What can hang from each mark:
fifas: bupa defov
guvut: betug bupa defov
bupa: dunaf fifas guvut mizen
vofura: dunaf
mizen: bupa sosule
sosule: mizen
betug: guvut
defov: fifas guvut
sodef: zivulen
zivulen: bupa sodef
dunaf: vofura

In the rows, zero is written as 128.
Known rows, with every way that one mark hangs from another:
guvut{betug bupa{dunaf{vofura} mizen} defov}: [145 130 129 114  86  76 194 150  41 121 103 154  88 110 180 180 172 138
  82 138  77  35 100 104]
defov{fifas guvut{bupa}}: [109 135 143 119 167 134 175  51  75 112 172 119 106 125  84 107 123  77
 127  83 162 163 158  92]
sodef{zivulen{bupa{dunaf{vofura} fifas guvut{defov} mizen}}}: [174 116 142 144 123 179 106 166 181 129  91 136 136 130 156 141 163 138
 119 121 118 124 122 152]
fifas{bupa defov}: [136 114  69 118 158 100  89  68  88 114 162 178 108 114 163 129  79 131
  97 129 172 227 174 133]
zivulen{bupa{mizen{sosule}} sodef}: [ 88 178 175 130 108  65 144 193 100  73 125  98 100 100 102 169  86 137
 158 163 117 133 146 107]
bupa{mizen}: [122 126 115 111 134 129 137 136 140 106  79 104 154 107 125 173 114 108
 136 114 145 131 154 131]
fifas{bupa{dunaf{vofura} mizen{sosule}} defov}: [143 147  98 126 136 129  74 127 114 112 130 169  93 149 177 197 113 147
 117 115 155 190 143 121]
mizen{bupa{dunaf guvut} sosule}: [ 95 128 133 154 110 123  89 136 180 143 184 127 125 152  56 103 100 127
 139 153 162 138 121 154]
sosule{mizen{bupa{dunaf{vofura} fifas guvut}}}: [139 123 107 106 158 140 137 159 164 120 101 138 140 128  96 103 105 124
 156 168 123 107 140 107]
guvut{betug bupa{fifas{defov}}}: [136 152 120  93 131  69 177  97  50 160 153 159 109 111 195  67 138 135
 103 167 107  90 138  94]
defov{guvut}: [103 113 106 122 152 148 103  85 106 125 139  85 144 134  77 105  85  81
 113 105 156 158 161 141]
defov{fifas{bupa{dunaf{vofura} mizen{sosule}}} guvut{betug}}: [119 176 148 116 133 157 154 107  60 121 141 132  92 164 107 153 146 123
 139  86 118 150 120 101]
sodef{zivulen{bupa{dunaf fifas mizen{sosule}}}}: [165 135 136 145 135 161 106 180 167 121  96 138 134 119 147 145 141 123
 142 144 126 128 144 136]
mizen{bupa}: [101 129 107 126 150  79 127 110 131 118 141 138 131 108  64 105  79 116
 137 156 173 159 165 134]
bupa{dunaf fifas mizen{sosule}}: [116 161 153 151 146 156  97 178 178 149  81 115 143 170 153 164 175 136
 187 108 128  85 109  95]
bupa{dunaf{vofura} fifas{defov} guvut{betug} mizen{sosule}}: [147 162 160 145  88 192 100 148 174 187 103 118 143 209 210 133 205 178
 141  89  85  87  54 136]
vofura{dunaf}: [117 142 106 107 140  92 109 108  95 150  66 121 171 111 121 103  69  86
 154 158 145 150 138 122]
betug{guvut{bupa{dunaf{vofura} fifas mizen} defov}}: [138  99 111 121 132 121 116 113 113 160 159  98 138 109 170 135 155 141
 102 132 129 100 127 111]
mizen{bupa{dunaf guvut{betug}} sosule}: [100 138 134 149  92 116 109 141 153 149 183 133 124 151  70  93 107 136
 135 166 133 118 107 159]
fifas{bupa{dunaf mizen} defov}: [148 136 104 127 155 122  87  96 115 102 136 196 102 134 179 183 102 127
 119 101 129 190 147 133]
bupa{dunaf guvut mizen}: [146 113 162 126 123 182  99 132 201 126  98 128 153 155 126 149 130 118
 133  71  93 102  93 169]
sodef{zivulen}: [171  82  72 105 142 152  93 142 155 126  93 117 154  95 140 109 104 110
 112 143 154 158 148 180]
sodef{zivulen{bupa{dunaf fifas guvut mizen}}}: [173 123 152 137 133 179 104 160 192 128 103 144 140 126 150 124 145 126
 129 126 110 128 129 156]
bupa{guvut}: [132  82 113 111 127 153 104  94 161 143 136 101 163 123 102  71 100 126
 104 110 154 153 131 171]
bupa{guvut{defov} mizen}: [114  80 128 137  95 168 137  99 179 124 113  97 162 121 135 162 156 117
  97  81 130 125 112 166]
bupa{dunaf{vofura} fifas{defov} guvut mizen{sosule}}: [138 147 160 155 114 206  75 142 211 176 103 110 148 208 192 147 197 165
 152  72 125 116  72 130]

Rows:
[123 150 139 129  89  89 183 166  62 152 113 140  90 137 198 164 213 155
 104 150  89  22  92  76]
guvut{betug bupa{dunaf{vofura} fifas mizen{sosule}} defov}
[135 113 110 101 144 119 119  84 123 160 185 100 150  98 177 103 120 125
 106 146 138 136 154 118]
betug{guvut{bupa{fifas{defov} mizen}}}
[123  92  83 113 134 124 162 128 147  96 126 132 147  90  83 120  88 100
 126 172 132 129 157 127]
sosule{mizen{bupa{guvut{defov}}}}
[128 103  89  99 143 128 155 136 153  99 124 131 147  94  78 109  72  99
 136 180 132 131 163 127]
sosule{mizen{bupa{guvut}}}
[123  92  99 159 142 110 157  92  83 100 111 150 117 109 127 176 159 129
 127  81 151 164 129 113]
guvut{defov{fifas{bupa{dunaf mizen}}}}
[139 106 101 108 149 132 144 144 158  98 119 146 141 107  78 113  75  99
 145 169 114 117 147 128]
sosule{mizen{bupa{dunaf guvut}}}
[168  95 126 141  99 149 136 114  97 149  98 131 133 158 135 106 167 168
 110  74  90 106  59 162]
bupa{dunaf{vofura} guvut{betug defov{fifas}}}
[162 119 141 129 128 175 115 150 187 129 109 128 146 112 149 117 143 125
 118 137 131 141 145 154]
sodef{zivulen{bupa{fifas guvut mizen}}}
[182 125 142 140 129 180  98 153 182 128  98 146 136 135 170 133 149 135
 123 119 116 143 126 156]
sodef{zivulen{bupa{dunaf{vofura} fifas{defov} guvut mizen}}}
[144  70  90 125 133 100 116  88  89 145 187 108 138  86 143 112 112 122
  85 140 129 122 138 138]
betug{guvut{bupa{dunaf} defov}}
[115 167 165 122 130 137 194  86  58 117 161 130  97 143 113 137 150  88
 134  88  99 109 119  97]
defov{fifas guvut{betug bupa{dunaf mizen{sosule}}}}
[ 98 175 179 121 123  62 151 179  97  68 109 112 102  94 108 161  82 134
 155 151 105 132 147 108]
zivulen{bupa{mizen} sodef}
[102 154 145 100 141 107 149 145 138 140 141 118 112 117 150 134 151 116
 128 157 169  87 160  66]
guvut{bupa{fifas mizen{sosule}}}
[138 133  95 108 170 120 142 170 139 109  87 141 135 118  96 120  99 119
 167 178 130 109 153  90]
sosule{mizen{bupa{dunaf{vofura} fifas}}}
[136  68  70 134 136 118 124  68  83 141 176  98 156  85 132 115 120 139
 104 118 153 185 144 144]
betug{guvut{defov{fifas{bupa}}}}
[129 104  83 142 108  80 197  87  15 121 121 151 116  97 147 130 158 150
 106 117 114 144 116 124]
guvut{betug defov{fifas{bupa}}}
[164 102 120 138 117 156 126 138 146 139 121 134 143 109 153  91 147 136
 103 146 119 138 134 162]
sodef{zivulen{bupa{fifas guvut{betug defov}}}}
[120 163 173 136 144  53 121 178  78  78 118 137  92 109  90 123  65 142
 163 147  92 130 128 118]
zivulen{bupa{dunaf} sodef}
[127 124 135 145 115 108 140 112 124 138 137 154 118 147  87 104 136 152
 126 118 119 124  93 152]
mizen{bupa{dunaf{vofura} guvut{betug defov{fifas}}}}
[109 139 126  92 128 116 150  91  58 135 169 110 111 124 107  89  96  87
  87 140 117 102 151 121]
defov{guvut{betug bupa}}
[112 127 135 110 159 133 111  93 100 122 164 118 110 138  88 106  90  75
 104 115 139 116 155 118]
defov{guvut{bupa{dunaf}}}
[143 147 139 112 134 143 147 124 107 121 122 148 105 143 123 144 150 156
 145  91 141 162 114 111]
defov{fifas{bupa{dunaf{vofura} guvut{betug} mizen{sosule}}}}
[ 94 143 116 157 127  92  98 152 144 127 162 133 119 137  58 127  91 121
 155 169 171 142 141 130]
mizen{bupa{dunaf} sosule}
[127 140 149 129 104 173 143  83 168 176 121 122 168 161 216 101 185 147
 124  89  89 117  90 148]
bupa{fifas{defov} guvut{betug} mizen}
[100 103 148 147 116 181 130 104 202 164 108  96 168 151 168 131 207 139
 124  76 133 105 101 131]
bupa{fifas guvut{defov} mizen}
[107 175 216 153 102  96 147 173 117 113 119 134 100 143 150 131 155 167
 156 121  39  76  74 117]
zivulen{bupa{dunaf fifas guvut{betug defov} mizen} sodef}
[103 207 202 139 128  85 116 227 118 102  92 109  89 148 126 164 132 172
 188 148 104  98 112  77]
zivulen{bupa{dunaf{vofura} fifas mizen{sosule}} sodef}
[100 121 127 171 101 124 109 133 158 140 167 122 116 157  64 128 139 146
 135 133 173 145 105 140]
mizen{bupa{dunaf{vofura} guvut{defov{fifas}}} sosule}
[ 79 123 118 142 101 117 107 124 176 144 193 106 134 133  54  95  98 125
 125 169 190 160 143 150]
mizen{bupa{guvut} sosule}
